Each row was made from one walk, in order. Every step used is in the known rows, and no mark comes twice. Write each row's walk.
(in the rows, 128 means zero)
Known rows:
A, C, E: [122  93 124 151 112 132 115  95 102 119 185 138 139 103 133 154 153 122
 170]
E, C: [163 119  97  90  79  97 132 104 112  99 171 140 145 120 119 172 129 128
 163]
R, J, A, U: [116 210 126  98  95 131 125 191 144  98 122 151 201 184  65 206  59  98
 172]
R, J, A, X, E, N: [148 158 149 135 105 147  94 171 157 191  56 119 126 118 139  93 139 131
 113]
R, J, A, N, E: [ 80 183  85 119 160 187 134 142 138 176 131 136 149 133 120 148 110 147
 175]
C, E: [153 106 131 120 113 144 117 147 146 104 149 120 149 126 128 145 133 118
 157]
N, A: [130 162 145  91 146  96 168 137 133  68 154 140 148 162 129 160  71 146
 116]
N, A, X: [129 163 177 125 183  74 167 137 133  94 108 132 152 141 124 114 104 143
  87]
N, A, C, E, J: [ 63  54 138 172 189 117 131  76  94  98 175 120 165 118 141 113  97  86
  92]
J, A, X, E: [143 162 142 145 123 100 122 152 154 143  68 120  96 121  87 123 154 147
 113]
J, R: [164 200  99  80  66 161 157 164 152  99 142 144 157 145  87 219 109 131
 166]
X, E, N, A, U: [144 159 178 100 167  81 136 154 106  93 139 141  94 213 183  77  89 150
  87]
R, J, A, C, E, X: [ 94  62 143 159  76 173 100 117 117 154 115 137 157  80 143 124 122 113
 158]
X, E: [153 161 126  87 101 141 130 126 158 105 145 133 117 144 110 165 130 133
 153]
R, J, A, C, E, N: [118  86 114 167  80 158  77 141  99 179 142 135 144 100 169 128 129 124
 158]
A, X, E, N: [187 152 155 121 128 122 116 151 146 162  87 118  84 133 156  72 180 141
 105]
R, J, A, C, E: [ 83  97 117 165  90 155  91 115 110 149 152 141 181  89 116 175 114 112
 178]
J, A, X, E, C: [143 100 127 152 108  64 106 103 113 154  87 122  95  90 110 104 172 150
 110]
C, E, J, A: [121  85  96 156 122 145 107 169 155 117 105  93 148 128  88 144 113  77
 112]
A, N: [158 208  98 100 137 135 152 167 135 144 156 151 118 174 106 152 140 152
 171]

Write each row's walk:
[137 113 133  81 125 175 160 110 153  95 122 116 110 116 153 115 130 132
 138] => N, E, X
[ 63  75 124 169 162 146 143  86  92 109 165 126 176 112 132 142  94  92
  93] => N, A, C, E, J, R
[157  80 121 153 102 133  97 121  89 150 173 133 100 113 188 106 169 132
 150] => A, C, E, N
[163  72 157 114 100 159 126 146 154 108 111 116 125 116 155  96 142 118
 135] => C, E, X
[121 141 103 124 153 153 155 149 132 162  96 124  57 137 147  82 149 176
 132] => J, A, N, E, X
[151 102 111  95  88 107 114  78 116 116 162 135 115 113 131 146 149 136
 153] => X, E, C
[ 94 149 158 138 189 134 158 117 148 120  77 112 158 131 102 107 104 102
  46] => N, A, X, E, J, R
[151 101 142 129 125  86 116  76 118 143 116 127 121  90 125 100 180 133
 123] => A, X, E, C
[ 94 127 170 139 215 106 149 106 151 111  87 104 149 136 111  80 108  95
  47] => N, A, X, E, J
[153 135 156  98 142 108 136 138 125 115 136 129  82 165 197  84 103 164
  85] => X, E, N, A
[117 145 191 129 190  83 152 112 138 110 102 127 124 133 138  86 119 151
  76] => N, A, X, E
[133 159 108 150 141 113 137 175 163 126  61 101 149 133  47 144 126  83
  94] => E, J, A, X
[101  72 104 161 136 154 112  92 113 121 172 116 163 108 108 148 141  66
 139] => A, C, E, J
[133 137 137 124 133  84 148 114  75 112 181 152 100 151 188 120 105 160
 110] => E, N, A, C
[111 109 135 144 103 112  93  97 126 173  85 130 163  75 109 122 141 124
 132] => R, J, A, X, E, C
[120 175  93 104 182 161 157 122 129 146 164 135 108 147 137 128 148 157
 168] => A, N, E
[111 176  76 129 167 139 148 148 124 158 133 128  81 147 123 132 141 171
 155] => J, A, N, E
[ 91 127  84 153 109 132 116 100 120 134 138 123 105 127  73 170 129  98
 124] => X, E, J, A, C
[188 151 122  88  90 145 115 153 146 134 133 125  79 154 163 118 146 143
 133] => X, E, N
[123  55 134 171  82 126 112 123 104 137 118 128  89  94 143 107 154 139
 135] => J, A, C, E, X
